What can hang from each mark:
Z869: Z315
Z311: Z315
Z18: Z192
Z237: Z315 Z707
Z777: Z63 Z315
Z234: Z311
Z845: Z297
Z297: Z315
Z315: Z18 Z115 Z311 Z470 Z610
Z700: Z610
Z115: Z315
Z818: Z115
Z63: Z777

Known rows, with every way that one mark hangs from another:
Z311[Z315[Z18 Z115 Z610]]: [ 23 -12   1  22 -40 -20 -44   9  -4 -40  -3 -10 -35   0  -1  -7 -12   5
 -13  18 -11  22   8  51 -29 -28  16   6]
Z315[Z18[Z192] Z115 Z470 Z610]: [  3   2 -34  34 -79  -4 -39 -13   7 -48   7   8  -8  10  12  25 -26  29
  10  15 -12   9  17  87 -36 -44 -22  36]
Z845[Z297]: [ -5  -2  14 -19  57  -2  30   5 -10  43  -5   0  16  -4   2 -37  15 -16
  -2 -28  25  10 -26 -23 -10  31 -19  17]
Z315[Z610]: [ 18  -2  21  -6  12 -15   9  -7 -11  12 -26  -5 -10  -9  -5 -29  12  -4
   0 -32  -1   1 -17 -15  -4 -18  -5   7]
Z777[Z63 Z315[Z18 Z470]]: [  4  -2  20  16   3  35 -12  23   5  -6   9  -1  14 -15  13  12   6 -35
  20  12   1  -2 -10   5  54  21 -11  26]
Z315[Z311 Z470 Z610]: [  0  -5 -24 -11 -24   1  33  10 -11  -3  -7 -12   5  -1  -2   5  -4  30
  -7  -1   4   0  13  -7  -6 -11 -18  13]
Z818[Z115[Z315]]: [  2 -10  18  12  79 -10   5 -13  -9  20 -26   6   8   6 -24 -35  29 -40
 -10 -16  -2 -25 -25 -51  18  34  -4 -20]
Z297[Z315[Z311]]: [ 24 -15   3 -14  44 -14  28   5 -11  28  -4  -6   1 -34  31  17  -4 -11
 -27   3  17  -1 -37 -43 -20   2  -7 -42]
Z845[Z297[Z315[Z115 Z470]]]: [-28   4 -26  14  25  31  10  15  16  30  52 -33  29 -21  43 -24  -9 -11
  30   3  37  10  -9  12 -40  22   2  52]
Z315[Z311]: [ 23  -7   7 -36  38 -25  40   2 -18  23 -23  13  -5 -16  -1   9   6   4
 -25  -3   7  -4 -25 -40  -7   1  -7 -43]
Z115[Z315[Z18 Z311 Z610]]: [  4 -14  24 -18 -38 -23   6 -13 -22 -38 -25  11 -28  18 -34  17  18  26
 -35  -5 -33  15   8  16   7  -9  -1 -36]
Z234[Z311[Z315[Z115 Z470 Z610]]]: [-23 -10 -22  11   6   7 -29  17   3  -4  26 -14  -1  -1  18   0 -20  16
  12  41 -28 -10   4  30 -26 -14  16  28]
Z315[Z18 Z470 Z610]: [ 12 -12 -18  25 -57  17  -7   2   5  -6  16  -9  -7   8   2 -14  -3  15
   3 -11  -3  11  23  44  13 -12 -30  54]
Z869[Z315[Z18 Z610]]: [ 25   1 -12 -12 -40   8   6 -17  15 -11 -22  13 -43  -7 -34  -7   9  26
  15 -34 -21  25   9  27  -4   8 -25   3]
Z869[Z315[Z115 Z470 Z610]]: [-11  24 -39  -8 -38  32   8  -5  25   0  -7  -9 -23 -15 -26 -22   3  39
  53 -20  -2  -2  16  26 -29  -1   2  32]
Z237[Z315[Z115 Z470] Z707]: [ -4  41  26   4 -33 -23 -35   0   9  76  34  27  16  -5  31   1  -2 -22
  58  21  11 -17   9  28   0  14  11  16]
Z237[Z707]: [ 19  27  18  -9  37 -12   3 -29  -8  86 -18  35   0  -6  24  -7  -3 -35
  11 -22  25 -19 -33 -19   1  14 -22   3]
Z63[Z777[Z315[Z311 Z610]]]: [  4   5  15 -32  24 -16  11 -21   3 -24  -8   5  -2  20  -7  14  -4  13
 -25 -19  -2  22  17 -59  -5 -23  28 -53]
Z315[Z115 Z470 Z610]: [ -5  15 -19  14 -27   6  -3   4   6  -5   5 -18  -4  -7   5 -28   2  18
  29  -4   6  -6  11  23 -26 -27  13  43]
Z18[Z192]: [ 21   0  16  -2  40 -27   3 -14  -6  28 -35  26  13 -16  11  12 -10 -23
 -12 -10   7 -24 -49  -7 -13 -17 -32 -22]
Z315[Z18 Z115]: [ 22   3   4   6 -10 -21 -12   2   1  -7   4  20 -25 -11   7 -12  10  -3
  -6   6   1  24 -16  28 -19 -17  10  -6]
Z700[Z610]: [ 39  14  11  -2  72 -43  37  17 -27  53 -29 -14 -24 -12  10 -19   6 -41
 -25 -38  16 -27 -29 -25  22  22 -16 -12]
Z115[Z315[Z311 Z470 Z610]]: [-21   1   3 -16 -26   5  25   2 -17  -2 -24 -12   4  10 -26   0  10  26
  -8  -6 -11 -22  10  -9  13  -5  -3  -6]
Z777[Z63]: [ 14  -2  44  -6  56  -2  27  13 -14  28 -33   7  15 -33  10 -23   2 -30
  19 -20  14 -23 -56 -47  15  11  15  -4]
Z818[Z115[Z315[Z311 Z470 Z610]]]: [-22 -16 -23   9   9   8  16  -8 -15 -26 -16 -16   9  26 -29  -5   9  16
  -9   2 -13 -11  29 -26   4  26 -12   0]
Z777[Z63 Z315[Z311]]: [ 11  -2  48 -33  60  -6  27  17 -23 -10 -39   7   5 -23   4  35  13 -28
  -4  12   0  -3 -40 -66  25  15  14 -54]
Z115[Z315[Z470]]: [-22  10  18   1  22  20  11   7   0  53  -8  -4  24  -3 -14 -27  18 -22
   5 -17   4 -45 -23  -7  36  12  -6  14]

Rows:
[ -6   3 -21  23 -21  11 -25  21   5  -6   1 -37  -3  -7   8 -22 -18   6
  15  16   8 -17  11  30 -22 -24  12  32]
Z311[Z315[Z115 Z470 Z610]]
[  1  -4 -40   4 -83  -8  -2   5  -4 -52  17  -2 -24   7  -1  20 -11  52
  -7  25  -8  31  39  54 -34 -26   5  18]
Z315[Z18 Z115 Z311 Z470 Z610]
[ 11 -19 -26  37 -58  10 -46   5   3 -22  -3  -9   9  14  10  30 -43   6
 -13  22  -6 -13  11  75  -4 -25 -49  33]
Z311[Z315[Z18[Z192] Z470 Z610]]
[-13 -24 -14   6  17  13 -13  20  -2  22  23 -12  12   0  10   0 -21   3
   0  23 -25 -18  -3   9   5   0 -17  30]
Z234[Z311[Z315[Z470 Z610]]]
[-21   3   7 -23  15   6  35   7  -8  32 -14  -1  15   1 -17   4  10   5
 -14   1   1 -35  -9 -19  21  11  -6 -21]
Z115[Z315[Z311 Z470]]
[  0  -9  18  16  44 -13  -5 -22 -15 -13 -33  -5  -4  18 -30 -40  30 -20
  -4 -26 -14 -12  -4 -36   7  17  -2  -5]
Z818[Z115[Z315[Z610]]]
[-25  22 -16 -19  15   2   6  -5  21  -6  30   5  15   9  14  19 -13  11
  -3  13  16   5  19 -36 -15 -15  46 -33]
Z63[Z777[Z315[Z115 Z311 Z470]]]
[-13  21  24   8  33  23 -10  21   5  -6  -3 -11  17 -27  20  -2   9 -36
  42  19  12 -21 -25 -16  23   5  32  17]
Z777[Z63 Z315[Z115 Z470]]
[-19  -9  -8  31  17  18  -3 -11  -2  -4 -10 -20  14  20 -26 -39  16 -11
  12 -18  -7 -24  18 -17  19  23 -15  30]
Z818[Z115[Z315[Z470 Z610]]]
[  8  -3  18   2 -12  -6 -27 -27  20 -27  17  13 -10  24  -4  -4  -2  -5
 -18 -27  -5  34  25  -9  19 -24  18 -12]
Z63[Z777[Z315[Z18 Z610]]]
[-19  14  -4   1   3  21  -9 -14  31   9  23 -12  26  18   3 -18  -7  -5
  10 -29  10  -2  27 -30  22 -19  15  19]
Z63[Z777[Z315[Z470 Z610]]]
[-11  -9  -5  -4 -66   5   7  -1 -11 -24  -2   1  -9  21 -26  16   6  35
 -21   5 -24   4  27  36  18  -7 -15   3]
Z115[Z315[Z18 Z311 Z470 Z610]]
[  3  16  52  -8  58  -2  -9  10  -6 -16 -27   5  -1 -28  12   0  20 -44
  28  12   4  -7 -43 -35  11  -1  46 -23]
Z777[Z63 Z315[Z115]]
[ 19  11 -21 -11 -54   3 -12 -15  17 -35 -16  17 -55  -8 -32  -8   8  35
  24 -19 -25  35  13  48 -38  -7   9   0]
Z869[Z315[Z18 Z115 Z610]]
[  3  -8 -30  36 -35   0 -51  11  13 -12   9   3   4  -5  21  36 -44  -2
  -4  47  -1 -15  -6  79 -27 -21 -19  16]
Z311[Z315[Z18[Z192] Z115 Z470]]
[ -8 -24 -32  18  -2   6   9  -2  -6 -15  14  10   6  21 -23  13   7   4
 -27  20 -10   3  19   1  21  41 -24  -6]
Z818[Z115[Z315[Z18 Z311 Z470]]]
[-11  -1 -12  15 -41  26 -27 -18  31 -19  41  -2   9  31   2  -5 -13   4
  -2 -18   2  22  46  11  27 -15   3  27]
Z63[Z777[Z315[Z18 Z470 Z610]]]
[  4 -13  12  -6 -11  24   8  22  -8 -28   7   5  10 -10   9  49  -3 -11
   0  31  -6  10  -3  -7  42  26  -8  -8]
Z777[Z63 Z315[Z18 Z311 Z470]]
[ 10 -10  26 -24  -5 -23  13  -5 -18  -1 -20  28 -13   3 -26  19  15   3
 -38   2 -18   6 -16   2  17   7  -3 -49]
Z115[Z315[Z18 Z311]]
[-14  -5  -7  23  51  19   5  -3   3  32  -3  -7  28  11 -17 -35  18 -33
   6  -9   4 -36  -8 -30  31  42 -15  19]
Z818[Z115[Z315[Z470]]]
[ -5   9 -26 -12  -2  -5  26  12  -4  10   7   0   2 -15  10   6  -5  25
   4  24  13  -4  -5  -1 -30  -8  15  -5]
Z315[Z115 Z311 Z470]
[-18   6 -14 -19  -5  12  13 -10  18 -12  15  -5  20  24   2  16 -16  21
 -10 -13   7   7  37 -41   6 -16  17 -13]
Z63[Z777[Z315[Z311 Z470 Z610]]]
[ -9 -28 -41   3 -18  26  23  20   0  10  61 -23  20  -8  33  23 -22  13
 -14  14  25  38  14  26 -23  44 -39  31]
Z845[Z297[Z315[Z18 Z311 Z470]]]
[ -5  20  12 -37  44 -27   5 -16  13 -12   6  20   0   5   6  20  -5   1
 -20   5   9  17  -1 -53 -26 -20  60 -71]
Z63[Z777[Z315[Z115 Z311]]]
[-15   8 -11 -25  30  12  19  -4  20  20  26   5  29  11   8  20 -15   2
 -16  -2  18  -5  15 -57  17   1  15 -30]
Z63[Z777[Z315[Z311 Z470]]]
[-10 -22 -22  42 -29  18 -23 -12  -3 -29  12  -9  -1  30 -25 -24  10  -1
  -2  -7 -16  -3  34  24  26  24 -27  41]
Z818[Z115[Z315[Z18 Z470 Z610]]]
[  0  12  29 -13  31  -7  -8 -22  18  -3  -1   3   7  16   0 -19   3 -14
  -7 -39   6   9   8 -52  12 -23  24 -21]
Z63[Z777[Z315[Z610]]]
[  4  -4  34   3 -29 -11 -14 -14  -9 -16 -24   7 -23  17 -33 -16  24   2
 -13 -25 -25   2  -3  28  19  -7  -4  -3]
Z115[Z315[Z18 Z610]]
[ -3  35  17 -15 -42 -34 -16   6  -7  54  25  34  10  -2  26  36  -7   5
  32  40   5  -3  19  17 -16  19  13 -19]
Z237[Z315[Z115 Z311 Z470] Z707]
[ 13  -1  30 -15   6 -15  -6  12 -17 -65 -15  17 -21 -16   8  49   7  -8
  -2  41 -12  30 -17  -6   0   0  35 -49]
Z777[Z63 Z315[Z18 Z115 Z311]]
[ 26 -25   7  18 -26  -9 -30   9  -7 -12  -9 -11 -23   3  -5  -8 -11  -3
 -25   2  -9  13   1  33   3 -12 -16   7]
Z311[Z315[Z18 Z610]]
[  7   0 -40  -2 -49  -5  10  12   0 -18  25   7 -15  -7   9  24  -7  31
 -10  31   4  22  12  36 -24  -9   4   5]
Z315[Z18 Z115 Z311 Z470]
[-10  -1   3   0  52  -1   9   3   3  19  26 -21   9 -26  33 -24   0 -22
  13  -8  33  18 -29  -5 -53  19  15  15]
Z845[Z297[Z315[Z115]]]
